What can hang from each mark:
tovub: futib kilot
fufod: futib kilot rubel tovub vago
kilot: fufod
futib: fufod kilot nedi tovub
rupugu: gibak nuluz tovub
nedi: futib
rubel: fufod
gibak: kilot

Each row was made from one small tree. Brackets hold a mark, then the marks that hang from it, in alphabetical order. Every link used is in the known rows. Write each row's tree.
Known rows:
(futib (fufod vago) kilot nedi tovub): [-14  15 -10   1 -12 -19  -7   6  -1  33   4  18   8  -4  37  21  -1   6
   7  -5 -23  10  39 -19 -20  32  46  25 -33 -18  14  16]
(tovub (futib (kilot (fufod vago)) nedi)): [-25   1  -8 -13  -1  -4  -2   1 -11  12   1 -13   0  14  10   3   0  -3
  28   3  -6   9   5  -8   1  22  39   9 -19   7  22  23]
(rubel (fufod tovub)): [ 21 -11  -1 -21  -6   5  -5   8  11  22  -9  13  -4  25   2   4   3   3
   1  -2   6   6  -2 -11  13  11  -7   8 -13   3   5 -10]
(nedi (futib fufod tovub)): [  9  15   7   5  -1   1   1  -2  -2  25   7  30  -1 -11  24  -1  -3   3
 -22 -12 -12  10  26   6 -18  22  14   5 -39  -6  11  -9]
(rupugu nuluz tovub): [ 10  15  -1  -4  19   6  -1  13   6  12  -2   8   2 -39  -7  24  -7   2
 -18 -22 -31 -13  11  -5  15  17  15  20  -7   7 -19 -17]
(futib (kilot (fufod vago)) tovub): [-15   7  -9   2 -10 -13  -4   4   4  38   1  36   0   4  21  23  14 -12
   0 -11 -10   3  30  -7 -10  16  38  13 -31 -14  25   3]
(kilot (fufod (futib tovub) rubel)): [  2 -19  -2 -15  15  16   1   1  -8   8   4  18   1   0  11  49  17 -11
   2  -4 -21  -1  -9  -3  -5   9  16  -1 -23   5  11   8]
(tovub futib (kilot (fufod vago))): [-15   2  -2   1  -2  15  -3 -20 -20  -7  25  14  -9  46   9  -1   0 -15
   2  -5   9  23 -26  15  12   6  15  -2 -38  21  24  17]
(nedi futib): [  0   9   6  -6   7  -2  -1   0  -3   7  -4   7  -2 -17   6  -7  -3   6
   0  -2  -5   3  13   4  -8   9  14 -10 -19   6   9  -9]
(fufod rubel): [  1 -13   2 -13  21   3   1  -1  -4 -20 -10 -10   2  -3  -6  16   2  -6
  14  -1 -15  -2 -12  -7   3  -3   4 -15  -7   6 -14   4]
(rubel (fufod vago)): [  6  12  -1 -14 -13  -4  -6  11   7  15  -5  -6  -8  17  13  11  -4   5
  10   1  -4  13  -1 -16   8  -5   6   1 -11  -1  18  -4]
(nedi (futib fufod kilot tovub)): [ -1  14   0   4  -4  -9   0  -1   2  35  -1  29   1  -1  28  -3  -1   2
  -5 -11 -19   8  39   1 -19  33  29  14 -39 -11  15 -18]
(tovub (futib (kilot fufod) nedi)): [-21  -8  -7 -14   0   1   2  -1  -9  16  -2 -19   2  14   8  -3  -1  -4
  31   4  -4   6   4  -3  -1  28  31  12 -13   7  18  15]
(fufod (futib (tovub kilot)) rubel): [  5 -19   0 -24  24  16  -7  -1 -21 -18   3  11   2  22   2  35   1   1
  10  -3 -31   5 -24   5  11   0   4  -7 -28  20   2   5]
(rupugu gibak): [  4  12   3  -5  -4  -1   5  -3  -2  -5  -3   6   6 -12  -6   0  -2   5
   5 -13  -9   0   9   9  -5   0 -10  -9  10  12   6   0]
(rubel (fufod futib tovub vago)): [ 14   1  -5 -27  -3   5 -13  17  -2  12  -3  23  -8  33   7  28   9  13
   2   1 -12  11  -7 -16  21  -3  10   6 -21  10  18   4]
(gibak (kilot (fufod tovub vago))): [ -2   0 -10   3  -2 -15 -14 -18 -13  12   9  22   2  14   9  18  14 -10
  -5  -5  11  -1   2  -4   7   8  26   2 -49  -3  25  22]
(rubel (fufod kilot)): [ 18 -11  -5 -19  -1  10   0  15   6  24  -5   2  -2  38  13   4  -7  12
  20   6  -1   4  -5 -14  12  12 -17  11  -4  13  26 -32]
(futib fufod kilot nedi tovub): [ -6   2  -8  -1 -11 -11  -2   3   2  39   2  10  12  -2  33  12  -4   5
  11  -3 -18   5  37 -13 -23  44  32  31 -23 -17   7   4]
(gibak (kilot (fufod futib tovub))): [  4 -13 -12  -5   2  -3 -13 -16 -17  12  10  17   5  24   7  23  14  -4
   1   2   4  -5  -6   2   8  16  17  10 -41   4  25  13]
(rubel (fufod futib vago)): [  6   9  -4 -21  -8   3  -9  17  -2  10   0  -6  -8  27  14  26  -1  14
  15   7 -18  12  -9 -15  12  -6   9   5 -10   7  24  -3]
(fufod (futib kilot nedi) vago): [-22   9 -12 -19   3 -12 -15  15 -15  -1  -1  -3   3   1  16  34   5  18
  31  12 -30   2  10 -20   2   6  45   7  -9   7  20  21]
(futib (fufod rubel tovub) kilot nedi): [ -1 -18  -9 -15  13  -7  -4   0   0   8  -9  11  12   3  19  23   9   0
  27   1 -20  -1  18 -26  -9  43  36  16 -25  -6 -15  11]
(rubel (fufod kilot (tovub futib) vago)): [ 14  -6  -5 -26   6   9  -7  16  -7  13  -2  30  -9  57   3   4   1  10
   3  -4   0  15 -11 -15  34   4  -2   6 -29  23  28  -5]
(nedi (futib kilot tovub)): [ -7   9   2  -8   3 -12  -3   4  -1  29 -12  22   1  -9  13  -8  -2   4
   4  -9 -16   2  34   3 -11  21  28   1 -32  -2  18 -15]
(rupugu nuluz): [  6   7   2   1  19   7   5  17   4   6   2  -7   0 -21  -7   8  -3  -3
  -6  -8 -11  -2   5  -2   3   8  12  20  -9   9 -12 -13]
(rubel (fufod futib kilot)): [ 19 -14  -8 -26   3  18  -3  20  -3  18  -1   3  -2  45  14  20  -4  20
  23  11 -15   4 -13 -14  18  10 -14  15  -2  21  31 -31]
(futib (fufod (tovub kilot))): [ 14  -5  -2  11  -3  10  -4 -14  -4   2  20  43   1  34  16   4   7  -5
 -18  -8   7  11  -3   3   3  22  -1  16 -30   1  -8   0]
(kilot (fufod (futib nedi tovub) vago)): [ -9   3  -5 -12  -1   3  -7   6 -11  21  14  23   0 -13  23  50  14   0
  -2  -1 -13   4   7  -9 -10   8  35   6 -26   4  29  28]
(gibak (kilot (fufod futib))): [ -1  -6 -12   0  -3  -4 -10 -16 -16  13  11  -6   5  19  13  22   6  -4
  10   5  -2  -4  -7   3   1  12  16  10 -32   1  30   8]

Write each row's tree:
[  8  12  -5  12  -1   2  -2   8  -8  20  20  54  -1  24  30  19   3   4
 -27 -13 -14  11  16  -8   0  10   5  16 -35  -2  20  -3]	(futib (fufod kilot vago) tovub)
[ -2 -12  -8  -2   7  -7  -6 -21 -12   4   1 -14   7   9   8  19   5 -14
  15   1   0  -5 -10  -1  -1  12  17  -3 -38  -1  17  10]	(gibak (kilot (fufod rubel)))
[-19  -4  -5 -17   3  -3  -1   2 -12   4  -7 -28   3  17  -1 -15  -9   5
  31   5  -9   6   2  -2   5  21  24  10  -7   9  11  14]	(tovub (futib kilot nedi))
[ -4 -12   0 -12  -2   6  -5 -11  -7  26  12  19   9  -8  20  19  -4  -4
   3  -3   7   7   5   4 -14  28  16   7 -31   8  20  16]	(futib nedi (tovub (kilot fufod)))
[  7  16  -7  -5  -9  -9  -7 -23  -7  14   0  17  13 -21   3  22  -3   2
  -1 -26 -22 -13  14   9   5  20   5  -3 -15   6  20   0]	(rupugu (gibak (kilot fufod)) tovub)
[  4   7   1   6   4   5  -6 -13 -12  -5  19  36   0  24  26  26  -1 -10
 -15 -14 -19  20  -4  -1  -2   8  14   0 -51  -1   0  11]	(futib (fufod rubel vago) (tovub kilot))
[  8  20  -6  -8  -5 -14  -9 -19 -11   3  -6   7  13 -18  -6  10 -11  10
   0 -25 -27 -13  13  11  11  13  -3  -6  -9   8  12   0]	(rupugu (gibak kilot) tovub)
[  1 -14  -9 -10  10  -2  -9 -16 -20   8   4  -3   7  15  11  33   7  -8
  10  -2 -14  -4 -10   1   2  11  19   2 -44   2  24  11]	(gibak (kilot (fufod (futib tovub) rubel)))
[ -7   5  -5  -4   6   8   0   3 -20  -3  16   1   0  30  17   0  -8  10
   6   2 -10  16  -6  -8   9  18  14  11 -22  16  18  19]	(tovub (futib (fufod kilot vago) nedi))
[-12 -14  -9  -6   6  -4   2  -2   6  13  -9   3   3   7  12  22  14 -15
  29   1 -12  -4  10 -13  -8  20  30   5 -13  -6   5  -8]	(futib (kilot (fufod rubel)))
[ -1 -20  -4 -10  13  20  -4 -15 -13 -11  16  14   1  28  13  33   8 -11
  18   3  -6   7 -27   5   3  11   9  -2 -26  19  12   1]	(tovub (kilot (fufod futib rubel)))
[ 12  18   0  -5  11  14   2  -5   1  11  11  30   8 -33  -1  31  -6  -4
  -8 -36 -27  -6  10  13   7  29   9  14 -15  27  -1 -21]	(rupugu gibak nuluz (tovub (kilot fufod)))
[-24  -8 -10 -18   8 -14  -5   3   0  13 -10  -8   8 -17  20  36  10  -5
  43   7 -15  -3  17 -27 -14  26  53   2 -18  -2  12  17]	(futib (kilot (fufod rubel vago)) nedi)
[ 14  27  -4  -7  13  -8  -4  -3  -6   9  -5   1  13 -39 -12  17 -14   8
  -6 -33 -38 -15  18   8  15  21   9  13 -18  17  -1 -14]	(rupugu (gibak kilot) nuluz tovub)
[-10  25  -2   8  -3 -14  -5   0  -1  16   2  21  -3   0  29   0   2   4
   7  -4 -19  10  33 -10 -15  22  40   5 -34  -8  14 -10]	(nedi (futib (fufod vago) kilot))
[  5 -22  -5 -27  13  13 -16  -3 -21  -8  10  29   5  21   2  23   6  14
  10   6  -3   3 -16   1  14  18  11   7 -22  27   5  18]	(fufod (futib nedi) (tovub kilot))
[  2  26  -3 -14  15   4   5  10  -3   7  -9   4   6 -22 -18   5 -12   6
   2 -37 -48  -6  19   9  20  24  16  18  -4  24  -5 -17]	(rupugu gibak nuluz (tovub (futib kilot)))
[  3 -20  -6 -18   7  12  -5   2  -7  16   9  31   3  -2  11  41  21  -1
   1   3   1  -4   0  -9  -2  23  22  10 -17  10  13  21]	(kilot (fufod (futib nedi) tovub))
[ 23 -26  -8 -41  11  15  -9  23  -6  22  -5  19   2  37  10  26   2  24
  22  11  -9   1  -8 -21  21  23  -6  17 -12  26  26 -13]	(rubel (fufod (futib nedi) kilot tovub))
[  0  -5  -7  -9  19   2  -3   6 -13  -9   7   8   8   1  28  37  -1   9
  19   5 -21   5   1 -29  -4  19  21   3 -24  11   6  14]	(futib (fufod kilot rubel vago) nedi)
[ -9   7 -10   7  -7 -15 -11 -18 -12  12  11   0   2   9  15  15   6  -9
   4   0   6   1   1  -3   0   5  25   2 -40  -6  30  17]	(gibak (kilot (fufod vago)))
[ 16  -6  -6 -22   3   3  -9  18   1  19  -4  38  -6  41   9  15   5  11
   3   0   0   8  -1 -22  25   4  -2   6 -24  16  24 -13]	(rubel (fufod kilot tovub vago))
[  1  -3   8 -11  13   7  -3 -12  -8  15   3  30   0  -8  15   9   0  -7
  -3 -11  -7   9   7  10 -11  20  19 -13 -49  11  17  -7]	(nedi (futib (tovub (kilot (fufod rubel)))))
[  2 -13   0 -20  12   5  -4   0 -13  -3  -3  13   0  12 -13  -9   2   3
  -4  -4   7   5  -6   1  17  14   9   3 -19  15  -3  27]	(fufod (tovub (futib nedi)))
[  6 -35  -3 -40  35  16 -14  -4 -25 -29   0  19   7  17  -4  39   8   8
  23   6 -18   1 -28  -6  17  16  15  -8 -30  31  -9  22]	(fufod (futib nedi) rubel (tovub kilot))
[ -8 -13  -7  -8   5  -5   1   0   5  30  -9  22   4   4  15  26  13 -17
  11 -11 -17  -2  20  -6 -11  22  29   9 -28 -10  12  -5]	(futib (kilot (fufod rubel)) tovub)
[ -5  -6  -8 -16   6   5 -10   5 -11  11  12  39  -1  -5  15  51  25   0
  -3   1  -3   2   3 -15   1  11  36   4 -26  10  19  33]	(kilot (fufod (futib nedi) tovub vago))
[ -6   5 -11   0  -5 -10 -15 -13 -20  17  14  12   2  16  18  30   8  -4
  -2  -2  -8   2   0   1   3   4  27   7 -47  -2  38  20]	(gibak (kilot (fufod (futib tovub) vago)))
[-18  -3 -10  -5   5 -11  -2   1   3   9  -6   9   0   5  14  29  16 -14
  26  -1 -16   0  12 -18  -6  11  40   0 -20  -6  10   2]	(futib (kilot (fufod rubel vago)))
